Known rows, with every step that occurs
fusad-gesin: [  1  -3   8  17   6  15   4 -14  -1   2  -7   6   4 -14  13 -13  -4   6
   0   4  -2   9   0   0  -8   3  -1  -7  -1 -14  10   1   5  -1   1 -11
  14   7   1   3 -17]
fanuduv-menal-taka: [  3   1  -1  15   5  11 -11  -2   1  29 -11   6  11  -6  -1 -15   2  12
   4  -4 -10  15  -5  -2  12  -6   4  -6  -6  -7  15   5   4  -4   7   0
  17  -8 -11 -14 -11]
teze-fitemaz: [ -2  -5   1  13  10  10   3  -9   0  15  15  11   0  -9  -1  -2   4   8
   9  -8  -9  14   7   4   4   1   0  -9   0   3   5   1  -4   9  11 -12
   0   3 -12  12  -3]
fusad-teze-fitemaz: [  1 -10  -2  12   9  16  -2 -13   5  11  15   7   3 -12   9  -1   3   8
   7  -8  -7  12   3   6  16   5   7  -8   0 -11   8   6  -4  17  14 -11
 -10  20  -7  17  -9]
fusad-vubuz-fitemaz: [  1   9   3  20  16  15   6 -22   0   4 -16   8   3  -7   4  -4  -3  10
   5 -13   1   9   0   0   6  -1  12  -5  -2  -6  -4  -1   3   0  22 -10
  23  15 -13  18 -16]
dusovis-rabesak-taka-menal-vubuz-fitemaz-teze-fusad: [-13  20 -19  24   2   6  -2   7  -6  68   2  -9  22  -3  -5  11   2   4
   3 -20 -20  25 -29  -3  21  -8  49 -26  -5 -19 -11  -1   0  -6  38 -26
  17   4 -17  27  -2]
zaton-vubuz-fitemaz: [ -6   8  -2  23  25   8   1 -16 -10  15 -28  15  10  -8   6  -9   4  12
  10 -14  -9  22   6   5   6  23  -1   0  -7 -11  -7   0  -4  11  16  -8
   5   7 -17  23 -13]
kipo-vubuz-rabesak-taka-menal: [-31  20 -11   9  10   4  10 -13  -8  34 -13  -4  21  -9 -14   9  -4   9
 -15 -16 -22  26  -1  -4   7   4  27 -25   3 -11  -4 -14   6  -7 -38 -18
  -9  -5 -13  30  -6]
dusovis-menal-vubuz-fusad: [  1 -15 -14  28  29  12  19  15  -4  11  10   6  16 -24   1  -5  -8   8
  13 -17 -12  19 -16 -14   2  -1  18   2 -10   7  14   7  -3   1  22 -18
  27   1 -17  10 -15]
teze-fitemaz-vubuz-kipo: [ -6   6  -5   6  14  10  -1   1   0  -6   8  15   6  -9   5   2   2  20
  17  -9  -9   0  11   1   5   2  15  -6  -5  -8  10 -13  -3   8   7 -15
  14   3 -22  35  -8]
dusovis-rabesak: [ -6   3  -8  22   8   4   3   0  -1  11   3  12   4  -1   5 -11  -3   5
   0  -1 -12   9   5  15   1   0   2 -21   3  -4   5  10  -4   9  13  -4
   4   7   1   1 -13]
fanuduv-menal-dusovis-rabesak-vubuz-kipo: [-13  32 -17  16  22  -1   0  16   4   2 -25  19  16   0   2  -1  -9  10
  25 -20  -4  26  20   9   3  -8  29 -11 -12  -2   2   6   2  -5  25  -5
  18   8 -20   1 -24]
fanuduv-menal-vubuz: [-14   1   4  19  11  11  -8  -1   1  24  -1   5  10  -8  -4   0  -6  13
   7  -8 -11  17   4  -4   3  -9   4  -4 -16  -4  11   3   3  -3   5   0
  31  -7  -4   7 -13]
menal-vubuz: [ -9   2   0  13  10  11   1   2  -4  11   2   9  12  -4   1  -5   0  12
   4  -4 -10  17  -5  -2   4  -5   3  -2 -10  -4  10   5   3   3  -1  -8
  30  -2  -1  14 -16]
menal-fanuduv: [ -3  -3   8  13  13   7  12   0  -3  18  -2   1   9  -5  -1  -5  -2  11
   0  -1  -9  17 -11   0  12   1 -18   0  -2  -5   9   4   3   2   4 -11
  15   1  -7 -18 -16]
fitemaz-vubuz-rabesak: [-29  12  -3  21  22  10  -2  -7  -2   4 -12   1  11  -5   0  -1  -1  20
   5   1  -9   2  14   0   4   2   9  -7  -6  -4  -2  -9   1   1 -24  -9
  15   4  -6  18 -13]
taka-menal-vubuz: [-14   2  -5   8  15  10   2   1  -2  31  -1   2  12 -11  -9   3   1  14
  -6  -9 -14  19 -24  -3   2 -11  13  -4  -4  -7  11   2   2  -2  -7 -11
  27  -8  -7  22  -8]
fusad-vubuz-rabesak-dusovis-menal: [-16  21 -12  22  39  12  11 -12  -1   8  -6   6   4 -35   0 -18  -7   7
  25 -17 -10  17   9 -10   4  -3  26 -11   0   9 -16  -1   9  -4  -2  -6
  26  18 -12   6 -20]
vubuz-fitemaz-teze-fusad-gesin: [ -1   6   5  25   6  21   0 -14   0  29 -19 -10  12 -14  15  -6  -1   3
   7  -4  -3   9  -7 -13   6   6  23   1  -4 -20  -7  -2   5  -4  36 -27
  -5   9 -20  16  -7]
menal-dusovis-rabesak-vubuz-fitemaz-teze: [-16  27 -16  25  17  -1  -1  -2  -5  16 -33  10  13   8   2  -2  -4  10
  31 -12  -6  28  -5   3  14   0  32  -2  -6 -10 -18   8   0 -11  41 -23
  10  15 -22  13 -22]
fanuduv-menal-taka-rabesak-dusovis: [ 12  18  -4   8  23  16  -5   6  -4  30 -18   0  11  -9 -15 -12   5  13
  16  -4 -17  24   4  -8  12  -9  16   3   0  -6  -1   1  14  -8  10   1
  16  -3 -11 -13 -22]
teze-fusad: [ -3  -3   1  15  13  16   6   6  -1  25  -5  -1   8 -12  -4  -2   7   1
  -4  -4  -9  16   1  -6   3   2   4  -8   0   1   6   2  -4  10   8 -13
  -5   3  -5  -3  -5]
dusovis-rabesak-vubuz-kipo: [ -1  25 -19  10  13  -1   9  16   1 -11   3  21   8   0   6 -11  -6   6
  18 -16 -10  20  18  10   2   9  20 -16   6   2   3   8  -1   2   9 -12
   4  15 -14  21 -19]
dusovis-rabesak-vubuz-fitemaz: [ -1  24 -13  25  23   0  11  -5  -4   2  -1  16   5   4   2 -15  -6   8
  22 -16  -7  30   6  11   5   9  19 -10   6   6 -15  10  -3   1  25 -15
   6  16 -14  19 -14]
gesin-fusad: [ 11  -6   2  14  16  12  12   2  -7  -2  -6   3   5 -13 -11  -9   6   7
  -2 -13  -6   7   0   5   7   2  -1  -2  -2   3   5  10  -3  -2   1 -10
   2   4   2   6  -7]
taka-menal-vubuz-fitemaz: [-13  15  -8  15  26  10   7  -8  -3  33  -5   4  11  -6  -7  -2  -2  11
   1 -19 -12  23 -24  -4   4  -5  21   1  -7  -7  -4   1   6  -4  13 -17
  27  -7 -21  32  -5]
fitemaz-vubuz-fusad-teze: [  2 -23  -5  22  24  17   8   2   1  -8 -12  -6  13  -2   9   3  -1  19
   1  -4  -3   3 -12  -3  14  11  12   0  -5 -19  17  -4  -5   4  12 -11
   4  20  -1  18 -17]
fusad-vubuz-rabesak: [-20  13  -1  18  15  17   5 -18   6   2 -13   2   9  -9   2  -5  -3  13
  -2 -11  -3   9  13   0   4  -5  12 -13  -4  -6  -1  -8   3   2 -15  -4
  21  14  -7  15 -15]
kipo-vubuz-fusad-gesin: [ -1 -15   5  21  17  17  21 -16  -1 -11 -12  -5  27  -5  10 -11 -10   6
 -11  -7 -11  18  -8  -6 -10  16  11   3  -2 -18  19 -13   6  -1   1 -23
   2   0 -10  21 -13]
teze-fitemaz-vubuz-rabesak: [-27   9  -4  18  24  12  -1 -16  -2   6   5   2   8  -7  -1   1   3  20
  13  -5  -8   7  13   3   7   3  12  -9  -6  -1  -5 -16  -1   8 -14 -12
  14   5 -14  27  -4]
rabesak-vubuz-kipo: [ -1  20  -9   1  15   6  11  14  -2  -9  -5  19   4  -6  -1  -8  -1  10
  18 -14  -7  22  18  -4   2   8  14  -2   1   3   4   3   3  -7  -3 -14
   0  11 -18  20 -20]
dusovis-rabesak-vubuz: [ -4  11 -11  18  14   0   3   5  -2   0   5  13   6   1   0 -12  -3   8
  15  -6 -11  28   7  12   3   7  10 -16   9   3  -2  11  -4   0   5  -7
   7  15  -2  10 -16]
fusad-vubuz-zaton: [ -8  20  11  16  15  15   0 -10  -1 -11 -14  12  10  -8   1  -3  -2  14
  -3 -11   1   7  -2   1   5  -1   9  -2  -4  -9  20  -3   0  -5  13  -8
  22  15  -9  12 -18]

Rows
[-13  10  -2  15  18   8   7 -20  -7   5 -17   6  16  -1   1  -7  -7   8
   1 -11 -15  19   4  -3   1  14  11   3   1  -6  -5  -5   3   3   4 -22
  -9  -5 -20  32  -8] => kipo-vubuz-fitemaz
[ -4 -10   8  15  -3  20 -10  -2   1  28 -15 -13  10 -17   1   5   6   9
   0  -2  -4   7  -7 -13  13  -7  15  -7  -1 -19   8  -5  -3  -4  17 -13
  13  15  -5  11  -9] => fitemaz-teze-fusad-vubuz
[-21  43 -11  15  36  -3   7   7  -5   6 -26  10  20  -3  -7   0  -1  12
   8 -21  -4  34 -21   9   1  -6  35  -4  -1  -4   8   5   1  -9  22 -18
  16   8 -20   8 -16] => taka-menal-dusovis-rabesak-vubuz-zaton
[  2  -3   8  16   9  23   7  -7   2  15  -5  -7   9 -17   9  -7   4   1
  -8  -1  -3  14  -3  -6  -7   2   8 -10   1 -10   8  -2   3   7   8 -18
   6   8  -4  -3  -9] => teze-fusad-gesin
[  0   8 -11  22  -6  -1   4   7  -7  22   4  15   4   0   3   0  -2   6
   0  -3 -12  14   6  13  12   3  10 -35   1  -4   3   9  -2   1  12  -6
   5  12   8  -3 -16] => dusovis-rabesak-taka
[ 32  -3 -17  20  26  24  24   8  -1  -5  -5  -8  24 -27   6 -15  -2  13
  22 -11  -6  35 -21 -22   3   1  35   9   4  -2  13   3   6 -12  15 -22
  29  19 -30   5 -27] => dusovis-menal-taka-rabesak-vubuz-fusad-gesin
[ -4   7  -9  16   2  -6  14   7  -5  47   6  -2  12  -4  -4   5  -1  10
 -11  -9 -17  20 -28  12  19  -5   7 -33   3 -15   3   3   2  -3  10 -11
  16   4  -4 -17 -11] => dusovis-rabesak-taka-menal-fanuduv
[-27  23  -8  20  43   9   5 -10 -10  13 -25   9  13 -12  -3 -19   4  11
  16 -13 -17  28  19   5   2  25   5  -3  -2  -5 -17  -9   8   6 -15  -1
   6   8  -7  11 -19] => zaton-vubuz-rabesak-dusovis
[ -4   4 -12  18  16  14   4 -10  -4   0   8  -6  14  -9  -5   7   7  21
  11 -18  -5   7   7   8  31   4  28 -19  -8 -11  -6 -11  -2   4 -12 -17
   6  30  -4  31  -3] => gesin-fusad-teze-fitemaz-vubuz-rabesak-taka
[ 16   7  -6   5   3  18   0   5   0  16 -13  -2  15  -2  -5  -3   9  14
  -2   4 -11  17  -5  -6  11  -7  10   1   3 -12  13   7   5   2  -3  -8
  15   1 -13   2 -22] => menal-taka-rabesak
[-31  30  -6  20  37   8   3  -3  -1  24  -4   5  13  -9  -8 -13  -8   8
  18 -16 -17  24  18  -2   3  -7  18  -3 -15   6 -14  -6  18  -6  -9   1
  31  -3  -5   5 -17] => fanuduv-menal-vubuz-rabesak-dusovis
[-18  18  -7  13   8  11   9 -12   0  33 -14  -3   9 -15 -10  11   1  13
 -10 -18  -6  17  -5   1  11 -10  27 -31  -3  -9  -2 -11   5 -11 -21  -7
  21  14  -4  19 -13] => fusad-vubuz-rabesak-taka-menal
[ -4  -6   9  19  -4  21  -5  -4   2  26 -12 -12  10 -19  12  -3   2   2
   1   6  -6   6  -7 -13   3   2  14  -6  -1 -23   7  -1   4  -5  15 -20
  -2  10  -7   5  -9] => fitemaz-teze-fusad-gesin
[ -8 -10   4  12  15   8  -8  -8  -4   6  10   8   4  -8   0   1   6  23
  16   0  -7   5   0   2   5   2   3  -6  -2  -4   7 -10  -7   6   3 -14
  15   6  -7  22  -4] => teze-fitemaz-vubuz
[  1  -7   6  12  10  21   1  -5   3  15  -8  -8   9 -18  -3   0   6   7
  -6  -6  -2  12  -3  -8   4  -5  10 -12   2  -5  10  -6  -4   7   8 -11
  19  15  -1   4  -8] => teze-fusad-vubuz
[-24  18  -6  19   9   6   2  -3  -7  13 -11   4   9  -2  -3   6   2  20
   6  -3 -11   8  12  -2  14   2  16 -22  -7  -7  -5 -12   1  -7 -25 -12
  15  11   0  14 -17] => fitemaz-vubuz-rabesak-taka
[ -8  -3  -8  21  16  10   0   3  -5  18  11   9   9 -27   4  -5  -3  10
  18  -6 -14  18  -9  -9   2  -6  11  -5  -7   3   9  12  -3   2   5 -12
  32   1 -13  13 -17] => dusovis-menal-vubuz
[-13  16 -10  27   2   1  -5   5  -3  38 -26  11  12   1  -1  13  -4   8
   9  -9  -7  17   9  11  13 -13  18 -31 -17  -8   2   6   1  -3  26   0
  20   3   2 -23 -21] => fanuduv-menal-dusovis-rabesak-taka
[  3 -17  -3  24  25  10  15   3  -9   7 -25   4  16  -8   1  -6   5   9
  -2 -14  -9  22  -2   4   5  26  -5   2  -9 -10  15  -5  -8   5  13  -6
   4   8  -9  12 -16] => zaton-vubuz-fusad
[ 28  -1 -23  16  29  17  21  21  -6   5  -4  -3  21 -21 -10 -10   2  13
  22 -15 -13  37 -17 -20  11   1  30  11   4   7  11   8   0 -10  12 -18
  17  14 -32   7 -22] => dusovis-menal-taka-rabesak-vubuz-fusad
[-31  30 -15  12  16   5  12   0  -5  46 -34  -1  14  -9 -13  17   2   9
  -7 -16  -7  24  -9  -1  10 -14  28 -21 -12  -7  -7  -5   8  -8 -14 -13
  11   0 -12  -1 -15] => vubuz-rabesak-taka-menal-dusovis
[-15   6  -3   7  20   8   4   2  -2  33 -34   0  10 -13  -9   8   5  12
  -5  -9  -4  19 -21  -2   0 -13  14  -3  -6  -8   6   4   1  -3   5 -13
  13  -7 -11  -3 -13] => taka-menal-dusovis
[-17  20 -12  24  42  19  12  -5   0  21  -6  -6  10 -39  -4 -14  -2   1
  20 -19 -12  21   5 -15   2  -2  33 -11   3  13 -18  -6   7   3   4 -13
  20  22 -17   1 -11] => teze-fusad-vubuz-rabesak-dusovis-menal
[ 16 -14  -3  12  15  19   6  -9   0  -3  13  -1   7 -16  -2  -5   6   9
   6 -18  -2   9  -2  10  18   4  10  -2  -3  -5   6   9  -3  13  14 -15
  -9  21  -6  18   0] => gesin-fusad-teze-fitemaz
[  6  14  -3   6  16  12   8   7  -3  -3  -9   2   6  -8 -15   6   4  15
  14  -3  -9  29  15  -7   0  -1   8   1   4   2   1   7   2  -4 -12  -8
   2  14  -5  17 -25] => taka-rabesak-vubuz
[-29  15  -2  14  17   2  12  -3  -8  38  -7 -11  18  -7 -10  12   0  24
  -2  -8 -14  15 -22  -4  21  -3  14 -19  -5 -14  -2 -16   7 -12 -27 -15
  27   2 -11   2 -12] => fitemaz-vubuz-rabesak-taka-menal-fanuduv
[-23   9   2  19   5  22  -4  -9   5  29 -19 -17  16 -15   0   2   2   8
  -1  -9  -5   7   7 -11  13  -6  23 -11  -5 -14  -3 -11   1  -3   1 -13
  10  15 -13  16  -8] => fitemaz-teze-fusad-vubuz-rabesak
[ 10  28 -13  -2  17  12  13  17   0 -12 -10  10  10  -7  -8   7  -1  14
  17 -12 -11  22  26  -9   0   2  20   1   2  -1   5   4   4  -5  -7 -11
  -1  14 -20  31 -26] => taka-rabesak-vubuz-kipo
[ -6  12  -7  10  14   9   1   3  -5   2 -22  18  13 -12  10  -5   4  11
   7 -14 -12  12  16   5   2  21   1  -3  -7 -15  12  -3  -4   9   3  -5
   4   5 -17  26 -21] => zaton-vubuz-kipo
[  1 -21  -2  22  28  10  12   3  -3   0   8   0   9  -5  -4   0   4  19
  10 -11  -7   7  -7   0   6   3  11  -1  -4  -2  12 -16  -8   3  18 -16
  14   5 -13  22  -2] => teze-fitemaz-vubuz-fusad
[ -2  -6   2  21  18   9  11   4  -6  21   7   4   8 -28   1  -5  -7   9
  13  -7 -13  16 -16  -7  12  -1  -8  -3  -2   2   6  10  -1   2  12 -13
  17   3 -19 -19 -17] => dusovis-menal-fanuduv
[-15  32  -1   9  13   3   5   7 -11  27   0   9  18  -9 -10   9   1  14
  -5 -18 -11  25 -24  -5  12  -8  25 -10  -9 -10  18  -3   5 -14   2 -16
  26  -3  -8  19 -11] => rabesak-taka-menal-vubuz-zaton
